Known rows, with every way that one mark hangs from another
ditub(mida(dosi)): [ 0.00  0.10  0.13  0.06 -0.01  0.17  0.22 -0.13  0.20  0.39 -0.11  0.00
 -0.25  0.10  0.04  0.04 -0.15]
mida(dosi(gukav(patak))): [ 0.07  0.14 -0.08  0.04 -0.21  0.05 -0.17 -0.01  0.09  0.27 -0.06 -0.09
 -0.11 -0.10  0.01 -0.16 -0.35]
dosi(gukav lofot(zevel)): [-0.18  0.20 -0.22  0.00 -0.07 -0.18 -0.11  0.07  0.00 -0.04 -0.08  0.02
 -0.14  0.14  0.10  0.04  0.14]
zevel(lofot): [-0.13 -0.16  0.12 -0.02  0.01  0.14  0.09  0.08  0.04  0.03  0.11  0.04
 -0.05 -0.06  0.05 -0.16  0.11]
mida(ditub dosi(gukav(zevel) lofot(patak))): [-0.33  0.30 -0.44  0.23 -0.49 -0.09 -0.26 -0.41  0.01  0.54 -0.26  0.00
 -0.24  0.10  0.16  0.20 -0.03]
mida(ditub dosi): [-0.09  0.14 -0.46  0.01 -0.09  0.24 -0.09 -0.08  0.05  0.71 -0.26  0.08
 -0.17  0.03  0.07 -0.11 -0.34]
zevel(lofot(patak)): [-0.12 -0.20  0.18  0.04 -0.10  0.05 -0.09 -0.10  0.04  0.02  0.07  0.02
 -0.04 -0.20  0.03  0.19  0.19]
mida(ditub dosi(lofot)): [-0.12  0.21 -0.68  0.02 -0.10  0.10 -0.06 -0.03 -0.01  0.76 -0.19  0.10
 -0.19  0.11  0.13  0.11 -0.13]
patak(lofot): [ 0.05 -0.05  0.19  0.03  0.07  0.09 -0.03 -0.05  0.03 -0.39  0.18 -0.01
  0.08 -0.16  0.05  0.13  0.22]
patak(lofot(dosi zevel)): [-0.06 -0.04  0.00  0.01  0.21  0.04  0.01  0.06  0.12 -0.14 -0.02  0.08
  0.12 -0.12 -0.02  0.20  0.52]
zevel(lofot(dosi(gukav) patak)): [-0.12 -0.22  0.36  0.18 -0.25 -0.01 -0.05 -0.11  0.07  0.19  0.11  0.03
 -0.02 -0.15  0.03 -0.01  0.22]
ditub(mida): [-0.02 -0.10  0.34  0.05 -0.01  0.01  0.21 -0.03  0.14  0.09  0.00 -0.01
 -0.17  0.09  0.01  0.05 -0.02]
gukav(patak(lofot)): [ 0.12 -0.17  0.15 -0.01  0.01  0.02 -0.15  0.11  0.06 -0.35  0.19 -0.09
  0.11 -0.31 -0.02  0.20  0.18]
dosi(lofot(patak zevel)): [-0.13  0.11 -0.37 -0.01 -0.03 -0.25 -0.22 -0.09  0.01  0.03 -0.16  0.03
 -0.06 -0.06  0.01  0.59  0.38]
lofot(zevel): [-0.12  0.08 -0.18 -0.08  0.11 -0.02 -0.07  0.06  0.06  0.01 -0.20  0.04
 -0.04  0.02 -0.01  0.04  0.10]
ditub(mida(dosi(lofot(patak)))): [ 0.00  0.12 -0.02  0.13 -0.14 -0.06  0.07 -0.28  0.16  0.43 -0.07 -0.01
 -0.25  0.03  0.06  0.59  0.12]
patak(lofot(dosi(gukav) zevel)): [-0.10  0.01  0.20  0.08  0.04  0.01 -0.06  0.01  0.12 -0.22  0.01  0.05
  0.05 -0.09  0.04 -0.02  0.36]
mida(ditub dosi(gukav(patak) lofot(zevel))): [-0.20  0.24 -0.72 -0.03 -0.22 -0.02 -0.33  0.15  0.08  0.73 -0.34  0.03
 -0.27  0.00  0.10  0.02 -0.25]
patak(lofot(dosi)): [ 0.07 -0.13  0.20  0.10  0.10  0.05  0.08  0.01  0.06 -0.13  0.18  0.04
  0.17 -0.14  0.00  0.14  0.42]
ditub(mida(dosi(gukav(patak zevel) lofot))): [-0.17  0.18  0.04  0.17 -0.34 -0.14  0.11 -0.10  0.19  0.26 -0.05 -0.12
 -0.30  0.18  0.09  0.06  0.04]

Rows
[-0.12 -0.18  0.31  0.12 -0.13  0.08  0.14  0.10  0.06  0.20  0.16  0.06
 -0.03  0.00  0.06 -0.35  0.15]	zevel(lofot(dosi(gukav)))
[-0.10 -0.04  0.34  0.12 -0.25 -0.08 -0.16 -0.07  0.07 -0.56  0.14 -0.16
  0.05 -0.17  0.05 -0.05  0.20]	dosi(gukav(patak(lofot) zevel))
[-0.07 -0.27  0.16  0.10 -0.08  0.01  0.00 -0.07  0.08  0.28  0.08  0.06
  0.05 -0.19 -0.02  0.20  0.38]	zevel(lofot(dosi patak))
[-0.11  0.04  0.06  0.11 -0.14 -0.16 -0.20 -0.15  0.09  0.16 -0.20  0.03
  0.00 -0.07 -0.03  0.19  0.20]	lofot(dosi(gukav) patak zevel)
[-0.05 -0.02  0.16 -0.02 -0.04 -0.03 -0.28  0.12  0.11 -0.41  0.02 -0.07
  0.00 -0.26  0.03  0.03  0.11]	dosi(gukav(patak(lofot(zevel))))
[-0.17  0.08 -0.11  0.11 -0.34 -0.29 -0.10  0.04 -0.02 -0.15  0.06 -0.12
 -0.05  0.07  0.06  0.03  0.19]	dosi(gukav(patak zevel) lofot)
[-0.16  0.30 -0.09  0.06 -0.08 -0.02  0.13 -0.07  0.20  0.34 -0.20  0.03
 -0.39  0.23  0.13  0.08 -0.02]	ditub(mida(dosi(gukav lofot(zevel))))
[-0.12  0.24 -0.28 -0.01  0.09  0.00  0.18 -0.03  0.21  0.44 -0.22  0.06
 -0.31  0.21  0.07  0.28  0.15]	ditub(mida(dosi(lofot(zevel))))
[ 0.16 -0.24  0.14  0.05  0.04 -0.03 -0.05  0.16  0.09 -0.11  0.19 -0.03
  0.21 -0.30 -0.07  0.22  0.37]	gukav(patak(lofot(dosi)))
[-0.08 -0.03 -0.15  0.05  0.02 -0.15 -0.15 -0.09  0.11  0.27 -0.23  0.06
  0.07 -0.12 -0.09  0.40  0.38]	lofot(dosi patak zevel)
[-0.28 -0.05  0.36  0.13 -0.31  0.15  0.18 -0.08  0.28  0.24 -0.02 -0.09
 -0.33  0.04  0.08 -0.31 -0.05]	ditub(mida(dosi(gukav(patak zevel(lofot)))))
[-0.37  0.05  0.45  0.18 -0.26  0.20  0.29 -0.23  0.24  0.20 -0.04 -0.02
 -0.38  0.19  0.15 -0.37 -0.01]	ditub(mida(dosi(gukav(zevel(lofot)))))
[-0.14  0.12 -0.29 -0.01 -0.13  0.20 -0.39  0.02  0.16  0.31 -0.26  0.01
 -0.18 -0.23  0.09 -0.06 -0.23]	mida(ditub dosi(gukav(patak(lofot(zevel)))))
[-0.02  0.15 -0.10  0.07 -0.02  0.01  0.26 -0.06  0.15  0.42 -0.02  0.02
 -0.27  0.19  0.09  0.25  0.06]	ditub(mida(dosi(lofot)))
[-0.22  0.33 -0.05  0.14 -0.25  0.05 -0.01 -0.29  0.07  0.08 -0.14 -0.05
 -0.15  0.17  0.08 -0.27 -0.12]	mida(dosi(gukav(zevel)))
[-0.44  0.08 -0.09  0.19 -0.46  0.18 -0.21 -0.40  0.09  0.51 -0.25  0.04
 -0.28 -0.04  0.16 -0.16 -0.12]	mida(ditub dosi(gukav(zevel(lofot(patak)))))
[-0.10  0.17 -0.60  0.09 -0.22  0.01 -0.24 -0.22 -0.01  0.74 -0.24  0.07
 -0.17 -0.04  0.10  0.46 -0.06]	mida(ditub dosi(lofot(patak)))
[-0.04 -0.02 -0.08  0.01 -0.08 -0.15 -0.16  0.21  0.12  0.23 -0.15 -0.01
  0.02 -0.10 -0.08 -0.08  0.09]	lofot(dosi(gukav(patak)) zevel)
